Every row comes from one small tree of marks. The marks that hang from a mark follow it in brackets, in the order of their numbers. Every link used is in the known rows. Which tree was each row made from?
Known rows
j_731(j_642 j_672 j_804(j_845(j_996))): [  5  -8   7  28  12 -16  -9 -34  14  13 -44  36 -18   6   3 -68  36   6
 -28  20   7 -17  23 -19  28  45 -32  29   0  42   3 -14 -18]
j_171(j_811): [-11  16   4  11   2 -13   4 -36  -4   8  13 -12  19  20  24 -12  14   1
   6   8  -1  14  10   2  13   6   3   4  -7  -9  -6  20   2]
j_909(j_171 j_845(j_642 j_996)): [ -1  18  10  20  20 -25  10 -31 -15  13  -9 -29  22  22  -1 -33  -2   0
  18 -10   2 -14  -1 -26  18  19  12   9   8 -25   5   7 -13]
j_804(j_731 j_845(j_642 j_942)): [ -7  -2  31  33  33  -8 -20 -23  -2  25 -23   6 -10  23  25 -47  -3  13
 -10  -2  18   1   4 -37  -7  19  19   9  24  16   0 -28  -9]
j_811(j_171(j_909(j_845(j_812)))): [  8  26  -2   6   2 -10  12 -11  -4  19   3 -10  16   7   7 -11  15   9
  13   1 -10  -4  11  -3  30  10  -5  13  31  -9   2  11  -6]
j_171(j_909): [-17   6 -25  19 -16 -31  -1 -13  -6  17  23  12  15 -10  18 -15  18  16
   1   4   1  10   2 -10  12   7  -4   9  30  -6   0  16  -1]
j_731(j_642(j_845) j_804): [ 16  -9  18  10   4 -26  -7 -47  -3   5 -15  15 -25   8   2 -58  45 -16
  -7   5   1 -33 -16  -1   9  23  -9  13   4   1  -2  -3 -19]
j_845(j_804 j_909): [ -2   1   5  15  -2 -30   7 -35  10  -1   9   4  14  13  -1 -30  28  23
  16  16  10  21  14 -17 -11  11  11   1  -5   8 -26  16  -8]
j_171(j_811 j_909(j_845(j_804))): [-40  17 -21  26   3 -40 -15 -45 -18  12  34 -15  11  -1  20 -10  23   4
  24   5 -24  10  -4  -2   4  14  -1   6  23 -34 -21  26   4]
j_642(j_731(j_672) j_845(j_812 j_909 j_996)): [ 14  26  33  16  42   2  43 -48  20  12  12  51  46   0  -2 -40  37 -15
  14  10  13  -3  35 -60   0  -3  69   3   9  -5  -6  25  -1]
j_909(j_171 j_845(j_804(j_731))): [ -5  -1  20  17  28 -32  -3 -44 -10   5 -14 -29  17  34  -2 -23  -5  -3
  20  -9   0 -16  -1 -18  14  16  11  -7   4 -19  -4   5  -7]
j_804(j_731 j_845(j_909)): [-19  -8  12  14  38  -9   2 -26  12  29   3   5   6  25  19 -57   1  27
 -19   3  11 -21  24 -58  -6  19 -20   1  11  16  -5   6  -1]
j_642(j_731 j_845(j_909)): [ -1   4  26   7  42 -14  25 -48   6   6  20  22  26  12   6 -37  36  -9
   8   0  20 -14   9 -36  -6  -2  57  -5   7 -13  -7  24  -1]
j_731(j_672 j_804(j_845(j_642))): [  1 -12  10  37  23 -22 -12 -34  14   0 -46  19 -12   0  14 -51   5  13
 -28  17  21   1   9   0  23  37 -27  17   8  58  14 -23   0]
j_811(j_171(j_909(j_845(j_642 j_804)))): [  5  20   1  16   3 -17   2 -21 -10  11  -4 -18   8  10   9  -7  21  13
  14   3  -2   7   2   7  23  18   2  16  29  -4 -10   2 -10]
j_642(j_845): [ 17   6  17   6  13 -19  22 -29  -6  -4  10   5  14   8   8 -30  20   0
   5  -2  19 -11 -12  -6  -9  -9  20  -4  14 -13  11  18   0]
j_909(j_171 j_845(j_804(j_731(j_672)) j_942)): [ -1   7  31  29  25 -29  -9 -34  -5   6 -27 -11  20  34  -8 -27  -3   3
  26  -5   6   1  12 -21  18  15  29  -4   6 -14  -2  -2 -12]
j_996(j_845(j_942)): [  3   9  -2  24   1 -14  -7 -12  10  -1 -11  34  10   8  16 -37   9  12
  -4   2  30  22  22 -11  -4   2   4  -1   4  16  20  15  -8]
j_996(j_845(j_642 j_942)): [  9   9   4  33  -1 -13 -15 -19   2  -5 -17  27   0   2  21 -31   9   7
  -5   1  34  29   6  -1  -8  10  18   2   9  19  13   2 -14]
j_942(j_845): [ -9   5   2  12   4 -18  -2 -12   6   6 -12   3  11  14  36 -31  -1   7
 -20  -1  24   3   6 -12   6  13 -17  -2   6   9  18  16 -13]
j_909(j_171(j_811) j_845(j_804 j_812 j_942)): [ -1  34  29  25  15 -34  -7 -43 -13   7  -9 -22  25  20  -7 -20  -3 -20
  48  -6 -23   4  -4 -13  18  10  36  -5  -1 -38   0   3 -11]
j_642(j_731(j_672) j_845(j_804)): [ 11  -2  39  25  41 -15  14 -60   5 -14 -14  30  23  12   5 -16  35 -18
  10   7  28  10   5  -7  -1   3  78  -4   7   9 -10   2   3]
j_909(j_845(j_942 j_996)): [ -9  13   4   6  26 -20   6  -6  -4  21   3   1   8  24  -1 -50  14  15
  27  -5   1  -3  28 -34  -5  -3  16  16  27 -28   7  12  -5]
j_996(j_845(j_642 j_804)): [  8  -1   0  34   0 -22 -15 -42   0 -19 -18  14  -1   2  21 -20  12   2
  -4   5  29  29  -7  11 -17  17  12  -2   2  26  -2   0  -9]
j_909(j_171): [  8  12  11  15  -5 -22  13 -22  -1   7 -11 -10  33  19   4 -15  -4   2
   0  -2  14  -1   2 -10  34  12   3  -4 -12   0  14  10 -10]
j_909(j_171 j_845(j_804)): [ -2   3  12  15  19 -39   0 -38 -13  -1 -14 -32  18  26  -6 -22  -3  -2
  24  -9   0 -12  -7  -6  16  16   9  -5   2 -20   3   7  -8]
j_731(j_672 j_804(j_845)): [ -4 -13   6  31  26 -23  -7 -28  20   2 -42  23  -5   4  10 -55   6  17
 -28  17  18  -4  20  -6  25  32 -36  13   5  55  18 -14   3]
j_804(j_731 j_845): [-14 -10  16  15  38  -8  -4 -25   4  24 -10   1   1  27  24 -46  -6  15
 -20  -2  12 -19  14 -40  -2  15 -12   2  16  17   5  -8   3]
j_845(j_642 j_812 j_909(j_171) j_942 j_996): [ 21  59  30  37 -11 -11  18 -19   9  30   0  26  38  -1 -11 -46  16   4
  36   9  -3  29  23 -67   8  11  55  16   2 -17 -10   1 -30]
j_996(j_845(j_642(j_731(j_804)) j_909 j_942)): [ -5   7   6  37  16 -16 -15 -34  15   2 -12  39   3   2  16 -49  22   7
  -5   7  31  22  21 -25  -6  20  24   3   2  24  -1   8 -15]
j_812(j_845): [ 11   4  11  13   4 -30   7 -13  20   6   9   5  20  -9  13 -21   1  13
  -6   6  19  11 -10  -3  20   0  24  -6 -14   0   6  19   0]
j_812(j_845(j_642(j_731) j_804 j_996)): [  6  14  27  37  19 -34  -2 -42  16   3  -4  10  20  -7  11 -20  19   1
  13  12  18  34 -12 -16   6  11  75   4 -17   1 -23  -2  -6]
j_811(j_171(j_909(j_845(j_996)))): [  0  27  -6   9   6 -11  14 -10  -4  22   4 -10  19  13   7 -17  22  18
  12   3  -5  -1  21 -12  28  12  -9  18  27 -10  -3  15  -7]

Write each row's tree
[  3   2  20  26  18 -30  -1 -36  25   9   8  10  13 -13  13 -34  14   9
  -7  12  20  11 -11 -18  18  18  44  -1 -17   8 -14  12  -6] => j_812(j_845(j_642(j_731(j_804)) j_909))
[ 21  20   9  30  -5  -8  -9 -20   4  -2 -15  34   4  -8  17 -29   4  -7
   4  -1  20  28   2  -8  -8   5  27   2  15  14  18  -3 -13] => j_996(j_845(j_642 j_812 j_942))
[  4  33  25  39   3 -44   6 -20  29  14   5  20  40  -3 -10 -40  18  25
  24  18  14  35  13 -45  15   7  51  -3 -32 -10 -17  23 -16] => j_812(j_845(j_804 j_909(j_171) j_942 j_996))
[ -7  23  30  38  15 -37 -19 -51 -23   0 -18 -36  12  25   1 -16   3 -10
  38  -4  -6  12 -17   2  14  23  40   1  -1 -30 -11  -5 -17] => j_909(j_171(j_811) j_845(j_642 j_804 j_942))
[  3  31   2  18   4 -11   6  -9  -8  22  -3  -8  14  12   7 -17  23  18
  16   4  -2   9  16 -10  26  14   6  21  31 -10  -6   6 -12] => j_811(j_171(j_909(j_845(j_642 j_942 j_996))))
[ 15  13   2  30  -4 -18  -3 -43   9 -12  -3  26   7 -11  12 -29  14  -1
   6   9  15  26   0 -12 -21  15  14  -4   2  20  -7   9 -12] => j_996(j_845(j_642 j_804 j_812 j_909))
[  6   5  13  21   3 -41   5 -27  26   1  14   7  22  -9   3 -27  14  23
   6  16  16  22  -6 -13   7   6  29  -9 -23   2 -17  25  -4] => j_812(j_845(j_804 j_909))
[-16   9 -25  10  -2 -31   0 -15 -11  20  29   4   9 -14  11 -22  11   4
  16  -5 -16  -8  -3 -16   6   4  -3   8  46 -26   4  17   2] => j_171(j_909(j_845(j_812)))
[ 15  31  16  18  -1 -20  17 -33   7  10  -3  18  26   6  -4 -26  20  -8
  37  10 -13  27  18 -33 -12  -3  38  11   7  -6 -12  -5  -5] => j_845(j_804 j_812 j_996)
[-18  20   4  19   2 -23   5 -24  11  11  -1  -3  29  16  30 -36   1  12
 -16   4  18   1  13 -30  17  23 -25  -9 -14   1   7  36 -21] => j_942(j_845(j_909(j_171(j_811))))
[ 23   6  31  25  15  -2  -1 -47   6   5 -25  23   4  -7  16 -17  10 -31
   3   5   5  13  -4  -4  17  18  55  13  19  24   0 -29  -5] => j_845(j_642(j_731(j_672 j_804)) j_812)
[ 21  48  31  20   9 -18  35 -24   7  17  15  29  41   2 -14 -52  24  -1
  32   2   3  -1  15 -60  -5 -10  42  -1   5 -31   5  25 -15] => j_642(j_845(j_812 j_909(j_171) j_942 j_996))
[ -8  20   4  14  -3 -20  19 -32   9  13  17  -7  38  17   5 -28  12  16
   4  10   6   2  19 -29  24  17  -7  -4 -20  -7  -9  36 -11] => j_845(j_909(j_171(j_811)))
[ 10   8   6  26   8  -8   3 -42  25  -4  -3  41  20   1  11 -33  11   6
  -2  12  16  20  29 -31 -14  11   3 -10  -2  26  -8  21  -6] => j_996(j_845(j_804(j_731(j_672)) j_812 j_909))
[ 11  24  21  11  13 -25   6 -16  -8  17 -11 -11  24  16 -10 -32 -11 -12
  32 -14  -9 -14   2 -24  24   3  24  -2  14 -32  22   3 -12] => j_909(j_171 j_845(j_812 j_942))
[  1   4  34  36  17 -17 -23 -32  -2  11 -29  18  -8  13  14 -33  21  -9
  11   3  19  26   1  -6   9  17  67  18  17  12  -5 -32 -14] => j_845(j_642(j_731(j_804)) j_942)
[ 15  25  45  37   5 -18 -10 -46   5   8  -9  30   9  -3  -4 -26  30 -15
  44  12   1  45   2 -29 -14  11 101   9  14  -1 -32 -24 -22] => j_845(j_642(j_731) j_804 j_812 j_909 j_942)
[ -8   9   5  25  23 -31  -3 -34  11  19 -16  11  -8  -2   7 -71  12   7
  -4  10  -5 -13   7 -37   1  28 -23  18   9  23   4 -15  -5] => j_731(j_804(j_845(j_642 j_812 j_909 j_996)))
[-12  19  15  37  -2 -31 -11 -45   1  -3 -15 -11  16  12  30 -26   7   5
  -5   9  20  20 -10 -13   3  34   2  -7 -14   7 -13  14 -27] => j_942(j_845(j_642 j_804 j_909(j_171(j_811))))
[ 28   9  22  17  -8  -1  19 -42   4  -1  -5  27  17   6  -1 -29  44  -1
 -11  16  18  -9  10  -9  26  23  12   6  -9   3  -9  28 -24] => j_731(j_642(j_845(j_909(j_171(j_811)))) j_672)
[  9  29   6  14   1 -16   4 -13  -5  17  -4  -6  14   8   2 -12  20   9
  24   3 -10   9  11  -3  24  10   9  14  31 -10  -4   3 -10] => j_811(j_171(j_909(j_845(j_804 j_812 j_942))))
[  7  19  25  22  11 -34  19 -54  -3  -9  13  -3  28  11  -3 -29  28   2
  20   7  11   0 -11 -17  -8   5  25 -11 -11 -18 -14  28  -8] => j_642(j_845(j_804 j_909(j_171(j_811))))
[ 14  -4  33  10  12   2  -1 -35  -1  19  -2  17  -1  29  14 -36  28  -5
  -4  -1  12 -14   8 -29   0   7  26   4  13 -11 -14   4 -17] => j_804(j_731(j_642(j_845(j_942))))
[ 30  21  30  12 -10 -15   7 -34  -8   9  -4  27   0   7  -7 -41  49 -18
  25   4  -3  -2  -6 -20  -8   3  46  14  10 -25 -10   0 -26] => j_731(j_642(j_845(j_804 j_812 j_942 j_996)))
[  8  -2  23  15  23   9   5 -31  18  29 -10  33   3  10  11 -55  14   7
 -22  10   2 -24  27 -57   9  28  -9   8  12  23  -7   0 -15] => j_804(j_731(j_642 j_672) j_845(j_812 j_909))
[  8  34  19  19  15   0  26 -40  13  28  16  27  30  -3   5 -39  28  -9
  22   9  -3  15  26 -63  -4  11  61  19  11  -8 -22   4 -13] => j_845(j_642(j_731) j_812 j_909 j_996)
[ 10   0  29  33  14 -35 -10 -43  12  -5  -7   2  10 -10  15 -10  12  -3
   7   9  21  30 -28   7  10  11  72  -3 -14   7 -18  -6  -5] => j_812(j_845(j_642(j_731) j_804))
[  6  32  -3   8   5 -10  16 -10  -3  23   5  -6  21   8   5 -16  19  11
  16   3 -11  -2  19 -15  28  10  -5  18  29 -13  -1  13  -7] => j_811(j_171(j_909(j_845(j_812 j_996))))
